Each row comes from the steps of one walk. Every step used is in the known rows, and no mark comes twice. Write the walk behind each row, first mark first.
Known rows:
zopes/sobis: [-3.78  2.47 -0.64  3.50 -4.36 -2.54  0.84 -1.19  0.27 -1.03  0.45 -0.37
 -2.05  2.47 -0.01 -1.34  3.90 -3.62  2.05 -0.81 -2.45]
rezev/totese/zopes: [ 2.72  0.42 -2.18 -0.04  1.02  7.16 -1.71 -0.08 -1.04 -0.26 -1.70  0.46
 -1.89  0.50  1.20 -6.85  1.97  1.53 -0.84 -0.23  1.30]
totese/papup: [-1.00 -2.38  1.52  6.49 -0.66  0.36  0.30  0.07 -1.47 -0.96  3.83  0.19
 -3.55  4.27  3.57 -2.81  4.91 -2.78  1.48 -1.56  1.05]
sobis/zopes/pufupav: [-2.12  3.85 -0.45 -3.16  2.91 -1.50  0.57  2.91  0.30  0.59 -2.81  0.57
 -1.00  0.93  2.30 -3.65 -0.12  2.69  2.76 -1.73 -0.77]
papup/pufupav/zopes/totese: [-3.74 -0.03 -2.37 -3.03  2.41  0.69 -0.13  0.97  0.58 -2.15 -3.47  1.82
  0.04 -1.17 -1.93 -2.45  5.19  0.69  3.02  0.78 -1.00]
pufupav/zopes/totese: [-0.88  2.45 -1.00 -3.85 -3.59 -1.30 -0.59  1.31  0.79 -2.10 -0.32  0.85
 -1.15 -1.25 -1.41 -4.47  4.26 -0.94  3.33 -0.19 -0.44]
papup/pufupav/zopes/totese/rezev: [-1.38  1.23 -1.61 -1.52  3.51  1.83 -1.27  0.63 -0.51 -1.47 -1.19 -1.62
  1.64 -1.24 -2.02 -0.52  1.53  0.30  0.08 -0.04 -0.50]
rezev/sobis/zopes/totese/papup: [ 3.04 -0.33  1.14  3.08 -1.96 -2.07  3.39 -0.13  4.57  0.97  1.96  2.72
  1.22 -2.08 -0.52  5.76 -2.72  0.46  0.17  1.32 -1.10]
pufupav/zopes/totese/papup/sobis/rezev: [ 2.76 -1.32  1.74 -2.88 -5.08 -4.39  0.33  1.00  1.34 -0.33  2.72 -0.93
  3.00 -2.81 -5.41  4.25 -2.86 -2.31 -0.70  1.00  0.60]
papup/pufupav/zopes/sobis: [-4.86  0.70 -2.55  1.46  1.56 -1.61  0.11  1.12  0.62 -2.63 -3.72  1.11
  0.20 -0.16 -0.99  0.28  4.16 -0.36 -1.40  1.31  0.06]
pufupav/zopes/sobis: [-2.08  3.06 -1.08  1.34 -4.21 -3.60 -0.32  1.23  1.05 -2.43 -0.60 -0.05
 -0.85  0.19 -0.21 -1.47  3.40 -2.16 -1.58  0.46  0.92]
sobis/papup/pufupav/zopes/totese/rezev: [ 0.37 -3.54  1.81 -2.40  5.82  0.76 -1.09  1.18  0.04 -1.02  0.38 -0.79
  4.70 -0.77  0.24  5.49  0.86 -0.13 -1.23 -0.98 -1.16]
sobis/zopes/totese/rezev: [ 4.38  4.21  0.65  0.25  1.24  1.30 -0.09  1.20  1.02 -0.75  2.06 -2.83
  2.46 -1.77  0.92  0.56 -3.35 -0.40 -0.17 -1.56 -3.50]
zopes/totese/rezev: [ 0.30  3.13  0.39 -0.58 -2.08  1.16 -0.71 -1.82 -1.12  0.18  3.33 -3.45
 -0.21  0.97 -0.91 -2.28  0.29 -2.80  3.75 -2.19 -3.31]
zopes/totese/papup: [-0.25 -2.17  1.82  0.41 -3.04 -0.54  1.92 -0.36  1.29 -0.38  4.37  0.92
 -1.40  2.33 -0.36  0.29  4.47 -3.05  7.86 -1.54 -3.25]
rezev/totese: [-1.09  0.03 -1.67 -1.29 -2.54  3.49 -0.63 -2.46 -2.27  0.97 -1.74  0.76
 -3.77  1.65  0.90 -8.96  3.43  0.26  2.92  0.48  0.03]
pufupav/zopes/totese/rezev/sobis/papup: [ 2.88 -0.02  1.63 -1.95 -1.79 -2.79 -0.15 -0.57  1.69  0.75  2.71 -0.86
  3.77 -2.21 -1.45  5.46 -2.89 -0.73 -2.86  0.06  0.67]
pufupav/zopes: [-1.65  2.34 -1.46  1.43 -1.16 -0.67 -2.26  1.58 -1.87 -2.57 -0.93  0.08
 -3.08  0.60  2.13 -7.69  4.49 -0.54 -2.37 -0.12  3.10]
rezev/sobis/zopes: [ 0.61  2.66 -1.55  5.31 -0.11 -1.12  0.85 -0.56  1.15  0.54 -1.54  1.95
 -1.10 -1.25  2.37 -1.48 -2.12  1.65 -5.09  1.66  1.94]
papup/pufupav/zopes/sobis/rezev: [-3.10  1.73 -1.17  0.64  2.40 -1.99 -1.20  1.29 -1.24 -2.19 -2.79 -1.08
  0.48 -1.13 -0.08  2.81 -1.16  0.92 -3.47  0.92  1.11]

Write each row's walk:
[ 2.44 -3.24  1.30 -0.93  2.94  2.05 -1.51  0.09 -2.75  0.67 -0.30 -1.05
 -0.81 -0.90  1.70  1.36 -4.16  3.12 -2.38  1.15  3.90] -> sobis/rezev/totese/papup/pufupav/zopes
[-0.26 -4.50 -0.17 -0.18 -0.24  0.50  2.19 -0.51  2.12 -0.03 -1.24  1.89
  0.98  0.32 -1.64  3.53  2.40  0.25  1.18  2.22  0.17] -> rezev/totese/papup/pufupav/zopes/sobis
[ 2.05  2.47 -0.17 -6.56  2.50  3.67 -2.41  0.63 -2.75  2.50 -1.83 -2.18
 -1.53  0.17  1.02 -2.90 -6.42  4.48  0.79 -1.89  2.21] -> sobis/rezev/totese/zopes/pufupav
[-2.14  3.00 -1.45 -2.25  3.62  2.61 -1.05  2.71 -0.58  0.12 -1.57 -0.04
 -1.61  2.58  1.16 -4.94  2.28  1.50  1.93 -3.37  0.83] -> totese/zopes/pufupav
[ 4.21 -3.86  0.34  0.46 -2.79  0.55  2.42 -1.03  2.03  1.92 -0.15  1.34
  1.98 -0.94 -3.36  0.21 -1.16 -0.93 -2.09  2.64 -0.42] -> rezev/totese/papup/sobis/zopes
[ 0.28  2.75 -0.28  1.02 -3.81 -0.29  0.73 -3.98  0.50  2.21  2.95 -2.07
  0.26  0.09 -2.61  0.69 -2.76 -1.89  1.12 -0.25 -1.61] -> zopes/totese/rezev/sobis
[-2.44 -4.54  0.50  0.33  6.41  0.41 -1.39  2.42 -1.16 -1.95 -2.28  2.15
  1.56  0.33  2.93  0.77  4.82  0.95 -2.61 -0.14  1.19] -> sobis/papup/pufupav/zopes
[ 1.31 -1.06  1.62  5.88  0.92 -0.43 -1.02 -2.92 -1.73  2.32  3.71 -2.27
  1.19  1.50  2.47  2.95 -3.66 -1.45 -6.52 -0.81  1.71] -> totese/rezev/sobis/papup
[-0.46 -2.39  1.63  3.93  2.66 -2.73  0.19  1.91  0.00 -1.60  1.59 -0.88
  0.86  0.24  0.92  7.41 -1.48 -0.57 -2.88  0.28  1.78] -> totese/papup/pufupav/zopes/sobis/rezev
[ 1.08 -5.09 -0.08  0.31 -5.24  0.72  2.00 -3.14  0.20  2.55  0.69  1.17
 -0.24  1.42 -4.56 -2.51  1.67 -2.57  0.46  2.18 -0.05] -> rezev/totese/papup/sobis
[-4.19 -3.56  1.12  1.94  2.86 -1.59  1.22 -0.23  1.04 -0.69 -1.08  1.62
  2.51  2.02  0.57  6.77  4.00 -2.28  1.19 -0.56 -3.75] -> zopes/sobis/papup/pufupav
[ 4.70  2.08 -0.28 -1.03  1.95  5.64 -3.67  0.03 -3.79  0.67 -0.26 -2.58
 -1.69 -0.92  2.82 -3.54 -5.53  2.81 -3.38 -1.04  2.66] -> sobis/rezev/totese/zopes
[-1.45  3.67  1.04  2.26 -3.24 -3.09 -1.09 -0.65 -1.83 -0.20  1.37 -2.84
 -1.46  0.99  1.24  1.65 -3.18 -2.00 -0.22 -1.29 -1.21] -> zopes/sobis/rezev
[-0.44 -2.96  0.63  5.85  4.96  0.82 -0.69 -3.07 -1.90  2.10  1.36 -1.64
  2.34  1.41  1.76  4.54 -3.17 -0.17 -6.66 -0.12  1.32] -> totese/rezev/sobis/papup/pufupav
[-1.89 -4.54  0.97 -4.19  4.81 -0.02 -0.13  1.80  0.95 -1.77 -1.63  2.81
  3.09 -0.94 -0.06  3.66  4.45  0.41  2.02 -0.18 -1.68] -> sobis/papup/pufupav/zopes/totese
[ 1.06 -3.61  0.50  1.59 -2.26  2.92  0.73 -1.78 -0.95  1.15  1.80  1.05
 -2.84  2.96  1.47 -4.11  3.23 -0.72  3.05  0.16  0.36] -> rezev/totese/papup
[ 1.24 -3.67  1.24  0.52  3.24  2.99 -1.13 -1.35 -3.56  1.81  0.36 -1.25
 -1.63  0.89  2.27  0.79 -3.64  2.25  0.26  0.43  1.70] -> sobis/rezev/totese/papup/pufupav
[ 1.16  2.76 -0.80  0.78 -2.18 -1.59  2.31 -0.95  3.54  0.98 -0.79  2.54
  0.64 -2.80 -0.95  1.54 -2.53  1.39  0.20  1.65 -1.47] -> rezev/sobis/zopes/totese
[ 1.86  3.16 -0.08 -1.57  0.10  0.36  0.81  1.90  2.35 -1.52 -0.37  1.06
  0.94 -1.81  0.97 -1.42  0.70  0.35  3.30 -0.58 -4.11] -> sobis/zopes/totese
[-2.44  3.38 -1.23 -0.77  0.51 -3.10  2.12  0.00  2.18  2.70 -3.14  2.40
 -1.06 -0.06  0.38 -0.40 -3.58  3.34 -0.53  0.71  1.07] -> rezev/sobis/zopes/pufupav
[ 1.36  1.43  0.14 -1.88 -1.17  2.53 -2.56 -2.20 -4.61  1.73 -0.53 -2.44
 -3.45  0.34  2.44 -5.49 -4.02  1.79  0.29 -0.22  1.53] -> sobis/rezev/totese
[-0.22  1.21 -1.96 -6.51  1.55  4.79 -0.44  0.41 -0.10  2.22 -3.19  0.91
 -1.60  1.58 -0.56 -5.87  0.94  3.16  3.53 -1.44  0.53] -> rezev/totese/zopes/pufupav
[-0.06  4.17  0.30  0.48 -3.39 -4.42 -1.79  1.54 -0.87 -1.84  0.28 -2.47
 -0.73 -1.32  0.74  1.21 -2.80 -0.86 -3.87 -0.07  2.15] -> pufupav/zopes/sobis/rezev
[ 1.02 -2.08  0.09  3.04  2.26 -0.98  3.91 -0.31  4.59  1.03 -0.26  3.60
  2.37 -2.30 -1.34  7.35 -2.13  1.83 -0.03  2.15 -1.51] -> rezev/sobis/zopes/totese/papup/pufupav
[-1.33  0.30 -1.45 -2.75  1.37 -0.28 -0.87 -0.03 -0.65 -0.43 -4.08 -0.51
  0.74 -2.07 -1.43  2.21 -2.51  2.18 -2.35  2.01  1.20] -> papup/pufupav/zopes/sobis/rezev/totese
[ 0.93 -1.01  1.35 -1.38 -3.32 -2.02  0.74  1.75  2.04 -1.97  2.99  1.22
 -0.35 -0.28 -1.02  0.23  4.04 -1.64  3.48 -0.54  0.03] -> pufupav/zopes/totese/papup
[ 1.68 -2.37  2.44 -1.31 -5.21 -3.32  1.70 -1.33  0.68  1.61  4.02 -0.97
  2.05 -0.42 -5.52  4.62 -2.61 -3.93  3.17  0.10 -2.68] -> zopes/totese/papup/sobis/rezev
